Known rows, with every step that occurs:
suba nobe tukin zizas: [-16  13   6 -26 -15  -2 -17   8  32  -1   0   6  -4  13  -6 -25 -13  -4
  17 -16  -7  -2   3  29 -19   1   9  10  16  13 -12  -8  11 -19  -6  -2
 -22   2 -17  -3 -16]
suba nobe musikas: [  0  -2  -4 -11 -11   1  -8  -5  -5  24   2   8 -35   2  -7 -31  10   0
  -5 -10   4  -2 -11  22   8   8   9  19   5  13   7  -6  18   5 -12  -4
 -18  -2   6  -7   3]
nulaf gogun novav zizas tukin roze: [-14  12   2  25   6   7  -3  14   5  19  -9 -11  51  -6  16  17 -29   2
  20  38 -10 -10  15 -32  -2  -1  -2 -12   4 -13  -7  19 -16 -15   4   4
  -3   7 -15   1   0]
suba nobe tukin folit novav: [  2   3   3 -10  -6  -4  10  -3   0   4  -6  -8  -3 -26 -17  -8   1   5
  17 -14 -11 -24  16  26  12  -7   2  -7  -7 -21  11  -7  14  12   5  -7
 -27 -11   8 -14 -12]
musikas gogun mafi: [ 11  -9   3   7  17  -5  -6   1  16  -1  -1  10 -19   2  -2  25  12   4
   1  -3 -25   5  -3  11  -4  21 -10  -2 -17   5 -27  -7 -11 -23  -8   0
  12   1 -27   0   2]
guzi roze tukin nobe musikas gogun: [ -1  -5  -4  -9   0  -3  -7  -5  -7 -14  -1  19 -45  22   7   3   6  -9
 -17 -27  -3  27 -17   3 -20   6   5   2   1   7  24 -10   4   9  -9   1
  22 -32  29  31  10]
nulaf gogun mafi: [  7  -9  -4  11  15  -5  -6   2  28  14   4   3   0  -2   4  24  13   2
   7  14 -23  13   6  -2  -3  25 -15  -4 -16   7 -48 -10 -14 -21  -6  -2
  13  25 -30  -4  -1]
folit tukin zizas novav gogun mafi: [  0   4  23   1  10   0   0   6  43 -38  -1  -4  25  18  -1  -4  -6 -15
  26   4  -7  23   0 -14  -4 -18 -17 -16  15  13 -56  -5 -21 -11 -11   1
  11   8 -50 -11 -16]
nobe musikas: [  9  -2  -4   4  -7   6  -9  -5  -5  17   7   6 -24   0   2 -26   6   1
 -10  -1  14   9 -25   7   2  -1  10  20  -5  13  -4   9   4   1  -9  -3
  -5   7   1   0  -5]
nulaf gogun: [ -4  -3  -3   9   7  -2  -1   5  17  19   4  -3  -5   6   6  16   1   4
   6  14 -12   3   8  -6  12  16   1   9  -4   8 -11   0  -3 -23   0  -1
   0  28 -11   3  10]
lufeb nulaf gogun musikas nobe tukin: [  6 -19  -5   4  -2  -9 -27  -2  -7  39  14  12 -11 -11   8  15   2 -28
 -20  12   8 -10   8 -18   5  10   1  -9  -5  16  -9 -11  -6   6   9   3
  37   1  24  24   7]
lufeb nulaf gogun novav folit tukin: [ -4 -16   1  28   6  -6  17   2   3   5  -2   1  46 -22   9  27   6  -1
   4  32   9 -25  45 -11  17  -5  -7 -28 -14 -25  -9   3 -17  10   5   4
   3  32  14  17   9]
gogun novav folit tukin roze: [ -4  -3  -3  25  -1  -3  11   1 -32 -26 -12  -9  61 -26 -11   3 -13  14
  20   9   7  -8   1 -12   1  -7   4 -20  -1 -33 -20  12 -13  24  -2   1
 -16   3  33  -7 -12]
folit tukin nobe musikas: [  0  -9  -8  -8  -8  -1 -14  -4 -21 -21   7   9 -13   1   4 -27   2  -8
  -7 -31  13  23 -19  21  -5 -18   8  15  10  21   1 -21  10  12  -7  -2
   9  -2  26  22 -18]
lufeb nulaf gogun novav zizas tukin: [ -5   0   9  27   3   8   0  15  36  35   0  -1  51 -13  25  26 -18  -5
  -2  35   8 -38  45 -15   8 -14  -5 -15 -12 -12   9  16 -12 -19   9   6
   5  22 -38  16   7]
guzi roze tukin zizas novav folit: [ -3  17  12  -8 -13   6  12   3  16 -14 -11  -7  18  13 -13  10 -11  11
   6 -22  29   9  -6 -14 -30  -4   2 -16  15 -20   0  24  -2  14  -2   2
 -28   1 -14 -27  -3]
guzi roze tukin folit novav gogun: [  2   6  12  13   4   0  28  -1  15 -18  -5 -14  19   4  -3   4  -4   2
  19   1 -13  14  -1 -21   8  -5  -5 -16 -11 -28  -2  13  -8  19   6  -1
   2 -20 -10  -8   3]
zizas tukin folit novav gogun musikas: [ 10   3   3  12   4   6  -2  -4 -28  10   1  -8 -26 -15  -4   8  21   6
  -2  24 -14  -7  -6 -19  34 -19  -7  -1 -13 -11  11   0  -4  29  16   1
   4 -10  18 -10  -9]
lufeb nulaf gogun mafi: [ 11 -15  -7  17  11 -12  -2   1  35  19   9   7  28  -5   9  23  17  -7
  -1   5 -23   0  26 -15  14  31 -12 -22 -26   1 -47  -1 -15 -30  -5   2
  25  33 -32   0   4]
folit tukin zizas novav gogun musikas nobe: [ -5   5  20  -9   3   3 -18   0 -22  -6   7   2 -30  15  -5 -12 -14 -19
  -3   1  24  13 -19 -25   0 -20  -5   2  34  31 -20 -13  -2  14  -2   5
  15 -14  14  -6   5]
guzi roze: [ -5   2  -3  15  -5   4 -11   2  14   9   2  -9  44  -7 -13  -4  -5   4
  20 -23  -7   3 -19 -27  -4  11  11   3  -4  -7  -6  21  -2   0  -5  -1
 -12   5 -15  -9  -9]
suba nobe musikas gogun: [ -6  -4  -1 -12   1  -3 -12  -6 -12  18  -2  14 -73  19  -3 -14  16  -6
 -11   3 -13  -2  -4  27  13  14   5  14   2  15  23 -10  12  -4 -11  -1
  -5 -19  16  12  17]
tukin zizas novav gogun nulaf: [ -5  18  10 -10  11  -1   7   3  18  -8   1  -2  19   6   8  -9  -7  -7
  14  24  -8 -15  17 -35  26 -16 -13  -1   4   7  -4  21  -8 -31   2   5
  -5  35 -33 -19  17]
roze guzi: [  6   1  -9 -10  -2   6  13  -3  21   8  -9  -3  -4  21   0  -9  13  12
  -2   0 -16  11 -11  19 -23  21   4  15  16  15 -11   3   8 -19  -4  -2
 -21  14 -15 -20  11]
folit novav zizas tukin nobe musikas: [  6  22   7 -12  -5  17 -11   7 -22   4   0   2   3 -12  17 -18 -28   1
   0 -10  31   4  -1  15 -12 -38  -3  10  10   9  28   6   9   3   5   0
  -4 -12  -5  13 -21]
lufeb nulaf gogun: [ -1  -9  -6  14   3  -7   1   2  23  25   8  -2  25  -1  10  13   8  -7
  -5   9 -14 -10  28 -19  28  19   3  -7 -12   1  -9   9  -4 -32   1   3
   8  36 -10   9  16]
suba nobe: [ -8   1  -1  -7  -6  -3  -3   4  19  13  -4   0  -6  -4 -18 -12  -2  10
   9 -20 -12 -12   2  15   3  16   7  15   6   1   1 -10  18  -6  -6  -2
 -25   2  -7 -13   6]
folit novav gogun musikas: [ 18  12  11  17   9   7  -3  -2  -6  18   6  -3   4  -7   0 -18  -1  -1
   9  42  -4   1  -9 -21  16 -12  -7   2   0   8 -14   5 -13   9   6   0
   2   6   2  -8  -5]
nulaf gogun musikas nobe: [  2  -6  -5   0   7  -4 -24  -3 -33  42   9   7 -54  -6   1  12   5  -3
 -18   7   4  -1 -16 -15  -2  17  -5  13   5  27 -11 -19   7   1   6   2
  23   1  31   0  21]
mafi gogun nulaf lufeb: [-13  -6 -12   6  10  -2   9   2  18 -11  21  -5  41   1   3  12  17  -1
 -18  28   5 -28  43 -16  39  25  -7   1 -35  -7  33   3  -5 -10   3  -2
  22   6 -38  17  20]
tukin zizas: [ -2  19   2 -12  -5   4 -11   6  14  -5   7  -2 -12   3   0 -21 -14  13
   7 -13  -2   6  -7  12 -14   1   7  18  12  15 -29   7  10 -39  -5   1
 -18  24 -18 -16  -7]
mafi gogun novav zizas tukin: [-10  12   8  28   3  18   1  18  45   7  -5  -1  30  -7   9  16 -15   6
  -5  34  15 -34  25  -8 -26 -10  -6   8 -10 -11  25   4  -7  -1   4   0
  -9 -12 -33   4   3]
novav folit tukin zizas: [-17   7   2 -16 -10   0  -3   6  -8 -21   1  -6   8  18  -7  -6  -9  13
  12 -17  15  20  -4  21 -21 -13   4   4  14   6 -13   0  -1  -3   0   2
 -18  15  -4  -1 -16]
novav gogun musikas nobe tukin roze: [ -2  -5  -3  -9   0  -7 -19  -1 -41   1   5  -3   2  10  -8  -4 -10 -22
   6  12 -12  17 -30 -30   6   5   3   1  15  14 -32  -5 -12  20   5   3
  25 -36  36   3  -3]
guzi roze tukin zizas: [ -8  14   7   2 -12   5  -7   6  50 -14   2   2  21  23   2 -20 -17   2
   6 -28   3  23 -17  -8 -46   9   9   0   8   2 -13  11   0 -14  -8   1
   0   3 -29  -5 -11]
tukin folit novav zizas: [  2  22   6  -4   2   6  12   5 -28  15   0 -21  -8 -15  -5  -2 -27  25
  15  -3   9  -5  10  21   5 -13  -4  -6   2  -9  10  11   4 -17   9  -1
 -29   1 -29 -27 -11]
roze tukin nobe musikas gogun novav folit: [ 11  -1  -2 -18   6  -1  20  -5 -48 -17 -10  30 -72   0  14  25  12  12
 -29  15  15 -12  10  39 -11 -15  -9   4  -2 -12  13 -19  10  20   0   3
  -4 -22  47  22  32]
novav folit tukin nobe musikas: [ -5  -9 -12 -25 -10  -5  -1  -6 -59 -22   0   5 -29   3  -3  -2   9   5
  -4 -30  25  25 -12  30  -1 -18   4   9   8   6   2 -15   8  29  -1   0
  -4  -4  46  15 -12]
nulaf lufeb: [ -2  -4  -1  -1   0   4   7   1  -7  -4  18 -11  28  -4  -4  12  -1   8
   0  -7  17  -9  13  18  30  11   9  10  -5  -3 -11   6  10 -12  -4  -2
  -8   5 -40   4  -7]
nobe musikas gogun nulaf: [  2  -8  -7   3   9  -6 -10  -9  -3  24   5  18 -38  -1  14  -7  19 -11
 -16  23  -8  -8  -2  -6  16   1  -2   4 -27  11  34   4  -9 -17  -3   1
  24  15   6  21  18]
novav folit tukin roze guzi: [-11  -6 -16 -12  -8  -6  22  -6 -22 -24 -20 -17  32  29 -14  -6   9  11
  10  -7 -13  34 -16   0 -16  23   5 -16  27  -3 -13  12 -10  12  -2   1
 -14   2  23 -15  -4]

Rows:
[ -2  -3  -7  -5  -4  -1  28  -9 -16 -20 -28 -23  37  14 -22   2  10   6
  12  -6  -3  20 -12 -12  -2  14   5 -24  30 -12   1  18  -9  23  -6   0
 -26   6  18 -29   1] -> zizas novav folit tukin roze guzi
[  0  16  17   8 -11   9   1   3  48 -11  -5  -2  27   7  -5 -13 -19  -4
   7 -32  20  10 -10 -25 -30  -1   7 -12  16  -7   0  22   1  -4 -10   1
 -13   8 -32 -21  -6] -> guzi roze tukin zizas novav
[-14   3  -8 -26   6   1 -21   5 -19   9   2  17 -35  11  25   8  -5  -8
 -18  -1   3   1   9   4   3 -23  -7   7  -8  17  66  -6   0 -14   9   6
  30  -6   2  37  13] -> novav zizas tukin nobe musikas gogun nulaf
[-11  12  22   4   2   7   7   7  29 -30  -1 -11  20  24   3 -10 -16 -13
  21   8   3  11   4 -17  12 -23  -1  -1  25  12 -24   6 -11 -12  -7   3
  -7  11 -28  -4  -6] -> folit tukin zizas novav gogun
[ 12   3   4   5  -3   0   9  -3  -4  -1   0  -9   8 -29  -7   3   0   6
  14  -5  -3 -15   6  18  13 -17   3  -7 -20 -22   6   6  -1   3   8  -7
 -16   2  -6  -5 -23] -> nobe tukin folit novav
[-12 -21 -12 -19  12 -10  -7  -9 -41 -30  21  15  -6   7  14   5  15 -18
 -18   2  14   8  25  18  41  -7  -4  -3 -14  13  41 -22   3   1  -2   2
  47  -8   9  51   3] -> folit tukin nobe musikas gogun nulaf lufeb
[  2   5   4 -13   0  -5  -3  -6 -27  11   1  -6 -34  -7 -16  -3  15  -3
  15  30 -22 -11   8   8  31 -11  -6  -7   0  -8   7 -14  -3  31  10  -3
  -9 -26  26 -12  -9] -> suba nobe tukin folit novav gogun musikas
[ 10 -12   3  -3  -8   0 -30  -2 -13  20   9  11 -25 -12  -9   0  -4 -13
 -13 -12  23  -5 -28   5 -19  -5   7  12   3  17  -6 -18   4  22   5  -2
  14 -16  22   5  -8] -> gogun musikas nobe tukin
[  6 -14  -9 -18  -7  -7 -21  -8 -52  17   8   3 -66 -18 -13  10   8   1
 -21 -23  13  -8 -27  15  -9   1   5   7  -2   3  -2 -22  14  27  12  -2
   7 -25  40  -6  -6] -> gogun musikas nobe tukin folit
[  0  -3 -15   1  -9   3   6  -3  21  -2 -21 -12  40  19  -3  -8  13   5
   0 -15 -31  15 -22 -16 -16  23  10   2  16  -1  -5  14   4  -6  -4   0
  -8   1   3 -17   0] -> zizas tukin roze guzi
[  2  -5   6  -9  13 -12  21  -3 -20  -6   2   1   4 -26   7   9  -4 -15
  11  15  -8 -24  18 -10  28 -26 -18  -8 -22 -19  11  -4  -5   7  21  -1
  24  -9   6   5  15] -> musikas nobe tukin folit novav gogun nulaf
[  7  15  21  -4  -9   8   8   4  46 -17  -6   0  -3  11   6 -10 -18   4
  -8 -16  21  -1  -2   8 -22  -3   3   1  13   1  -8   3   7 -17  -7   0
 -16  20 -32 -25  -1] -> roze tukin zizas novav
[  5   6  14   6   7   4  16   3  20  -1  -4 -11  13   6  -6  15  -2  -3
  13  15  -6  -9   4 -23  31  -9  -2   7  10  -1 -11  15  -6  -4  -2   0
 -16   9 -22 -18  16] -> zizas novav gogun
[ -8  -3 -13  16   7  -4   4   2  38   0   6   5  23  -1   2  -2  20  -1
 -14  19 -15 -28  19 -28   9  23  -6   4 -30  -6  31   1 -10 -13   3  -2
  13  22 -15   3  20] -> mafi gogun nulaf
[ -5  -8 -17 -29  18  -9  -3 -10 -57 -10  23  16 -32   0  16   9  21  -6
 -26   6   8  -5  25  18  51   1  -6   7 -18  13  36  -9  12 -17  -3   3
  31  -5   8  41  21] -> tukin nobe musikas gogun nulaf lufeb
[  1  23   3   1  -4  16  14   5  15   7 -21 -21  61  14   7 -22 -26   6
  17   8 -10  15  -7 -13 -24   3  -2 -16  23  -1  16  31  -7 -15   2   2
 -14 -10 -31 -17 -14] -> folit novav zizas tukin roze guzi
[ -9 -11   1   3  -9  -2   5   3  -2 -14  -6  -8  20   3 -14  17   2  11
  10 -15  16  11  -6  12  -7  -8   7   1   0  -9  -4  -5  -5  21   2  -1
 -13   8   2   0 -14] -> novav folit tukin
[  6 -12  -7 -20   6  -9   0  -7   3 -15   2  30 -50  10  25   0  15 -10
 -32  -4  -1   1   5  12  -6  -1  -7   3 -15   9  44 -22   4  -8   0   1
  39   1  20  34  26] -> roze tukin nobe musikas gogun nulaf
[  7  -9 -11  15   0  -6 -19  -5  -7  39  17   2 -10   0   6   5  20  -6
 -18  22  -8  -5  13 -25  24  26   2 -11 -11  14  -5   2  -9  -9   4   4
  19  34  11   3   6] -> lufeb nulaf gogun musikas
[ 12   1  -5   9   2  -3  -6  -6 -40  12   7   1 -52 -27 -12   4  15  -6
 -25  11  11 -22  -1  -4  -2   2  -8  -5 -17  -6  22 -20   1  31  15  -5
  13 -40  41   1   3] -> mafi gogun musikas nobe tukin folit novav
[  2   2 -11  16   0   3 -16  -1   6  17   9   1 -25   7 -11  -4  23   5
 -21  21  -2  -9  -8 -22  -5  27   2  11 -13  15  12 -10  -7   8   1  -2
   6  -2  14  -5   4] -> mafi gogun musikas
[-10   7   8  -2  -9   2 -13   7  24 -23   7  -2  15  15   3 -27 -15   0
  13 -20   4  19  -8   8 -27  -8   8   7  14  18 -17  -3   2 -23  -7   0
  -1  20 -19   0 -21] -> folit tukin zizas
[  0  -6 -11   9  -2  -1  30  -7 -19 -22 -24  -9  49   1  -8  -5   4  14
  12  18  -7   5  -3  -2 -23   7  -1 -21  24 -20 -22  12  -9  16  -4   1
 -25   3  29 -18   0] -> gogun novav folit tukin roze guzi
[ -1  -5   8  20 -10   4   1   4  60  -4  -1   1  39   9  -3   1 -10  -2
   4 -27   4  12 -16 -16 -30  11  11  -2  -5 -12   1   7  -3  10  -5  -2
   5  -7 -26  -2 -11] -> guzi roze tukin
[ -9  -3 -15 -24 -12  -6   5  -6  18  -3 -21  -7  30  25 -14 -22   3  -6
  18  -7 -41  10  -9   9 -15  32  10  -5  28   3 -11   1   4  -4  -9  -3
 -20 -15   8 -17   1] -> suba nobe tukin roze guzi
[  7  25  18   8   1  13   4  11  14  19   0 -13  34  -9   3 -17 -42  13
  23   9  16  -2   7   6  -7 -16  -2  -2   7   0   4  19  -3 -23   4  -1
 -19   8 -43 -15 -15] -> folit novav zizas
[  2   4 -18  -5  -2  -1  11  -7  -3  -2 -13 -13  25  24  -6 -23   9  11
   4  -5 -31  21 -21 -11 -12  35   8   0  21   5 -18  15   1 -22  -8   0
 -17   6   3 -27   4] -> tukin roze guzi
[ -8  10  -5 -24 -10  11 -20   8 -20   5   2   3 -24  11  13  -6 -17   3
  -9 -23  21  14 -11  20 -15 -28   4  23  15  19  22  -7  14  -1   2   2
  -1 -12  -4  18 -14] -> novav zizas tukin nobe musikas
[  3   0   5   8   8   1  -2  -5 -14  22  -5  22 -61  -9   5 -16  14  -1
  -6  29  -6 -28   9  24  11  -2  -1  12  -6   2  17  -6  12   1 -14   0
 -14 -17  23   9  24] -> suba nobe musikas gogun novav
[ -3  -6  -1 -20   4  -4   6  -8 -64 -22 -11   5 -50   7  -9  22  16  -2
 -11 -12  16   9   1  16  20 -23  -2  -3  15   3  32 -11   4  27  -4   2
  -4 -17  52  21  11] -> zizas novav folit tukin nobe musikas gogun
[ 12  -3   5  -6  -1  -4   6  -2 -27   4  -1  -3 -17 -39  -5   6  -8  -2
   1 -23  11 -20  -1  21   3 -17  -1  -1  -9 -18  -3  -4  15  11  11  -5
  -3 -20  11  -4  -6] -> musikas nobe tukin folit novav
[ -3  -2  -5   7 -10  -4 -10   2  14  -9  -3 -12  59  -2  -7 -10 -14  -9
  19 -10 -16  10 -15 -18   1   9  16  -3   2  -7 -22  17 -12  -4  -2  -2
  -4   2   3  -3 -25] -> nobe tukin roze
[ 16   1  18   1   5   4  -6  -1  -9  14   7   7  -4 -14   0  -7 -11 -25
   8  29  11  -3 -12 -11   3 -25  -8   3   8  12 -15  -3 -10  26  11  -1
  22 -25  17   8  -5] -> folit novav gogun musikas nobe tukin
[  6  -2  -2 -14  -6  -2   7   4  29 -27  -3   9  -1   7   3   7  -8  10
 -15 -38   5   6  -2  21 -24   2   4  14   8   1  -5 -23  18  -7   0  -1
  -1   3   2   4   4] -> roze tukin nobe
[  6   2 -16 -17  -4   0 -12  -4 -32  -3   6  11 -39  -4   3 -20   4   6
 -13 -25   7   8 -15  16   4  -7   6  25   6  18  -8  -7  18  -5  -6  -1
  -5   2  27   6  -1] -> tukin nobe musikas
[ -8   6  -2   5   8   3  -5  16   6  11   1   4  33 -20  27  28 -23   2
  -8  14   2 -33  53  -5   5 -19  -8  -9  -1  -8   4   1   3 -24  10   9
   5  17 -10  21   9] -> lufeb nulaf gogun novav zizas tukin nobe
[  1   3   7  11   6   4  20   3  -2  -8  -6 -14   3 -12   0  18  10   7
  10   6 -19 -11   9 -10  34 -21  -5   2 -17 -22   5   7   2   7  14  -1
  -8  -7  -7  -6   1] -> zizas tukin folit novav gogun
[  4  -2  -7  -6 -12   1  -8  -5  -1 -16   4  12  -9   8   4 -17  -1  -5
 -10 -39  13  28 -26  -1 -29   1   8   9   4   4   5  -5   9  19  -9  -1
  11 -17  17  15  -9] -> guzi roze tukin nobe musikas
[ 10   3   7  17  -5   1  16  -5  17  -6  -6 -11  27 -18  -7  -5  -4  10
   7 -25  -1   2 -10  -6 -12   3   3 -19 -14 -32  15  12   2  17   2  -4
  -7 -11  -6 -17 -11] -> guzi roze tukin folit novav
[ -3 -12  -6  -6  12  -2   0 -11 -26   9  20  11 -18   3  17   5  21 -11
 -21  29  14  -8  20  10  50   7  -3   0 -29   5  37   7  -2 -13  -4   1
  31   2 -19  32  12] -> nobe musikas gogun nulaf lufeb
[ -6  -8  -3   6 -10  -3   9  -2  19 -11  -3  -7  -5   6 -12  15   2  13
  -1 -37  -5  13 -14  -4 -15  19  10  -8 -12 -25   7   2   7  14   1  -2
  -2 -10  -1 -18  -4] -> guzi roze tukin folit
[ 16  -7  12 -11  16  -9  15  -1 -18 -14   1   0  -9 -23  -4  24   1 -11
  15  -3 -17   0   5  11   6 -18 -25 -14 -14 -13 -52  -8  -7  12  10  -3
  20 -36 -12  -6  -6] -> musikas nobe tukin folit novav gogun mafi
[  4  -3  -8   6   1   0 -19   1 -22  20   9  11 -52   2 -11   0  15  -2
 -35   3  14 -12 -15 -14 -16  25  -1  18  -4  19   6 -23   7  13   3  -1
  16 -24  26   0  22] -> mafi gogun musikas nobe
[ -5  -7 -10   5  -6  -2   8  -6  22 -20 -14 -14  50  27  -6 -28   3  -2
  12 -12 -22  32 -24  -8 -19  23   9 -10  25   9 -17   6  -8  -8 -10  -1
  -1   5   4 -10 -10] -> folit tukin roze guzi
[  2 -10  -2  -2  -8  -5  15  -1  18 -11  -3  -1 -33   8  -3  15   6  20
 -18 -28   0   2  -7  27  -8  11   6   3 -10 -14   2 -15  13   0   3  -3
  -5   2  -9 -14   3] -> roze tukin folit
[  1  -8   6  21  -3   3  13   2  -2 -11  -9   0  34 -28  -7  16  -5  14
  14  13  25 -19   7  12  -9 -22   0  -4  -5 -23  -6  -1  -6  26   2  -1
 -20   9  10   2 -10] -> gogun novav folit tukin
[  7   2   8  26  16   2   6   1   8   7  -6  10 -11 -20   6  11  -2   7
   0  24 -14 -34  14   6   2  -2  -1   5 -12 -10   1   3   1 -16  -4   1
 -11   4   2   4  21] -> musikas gogun novav
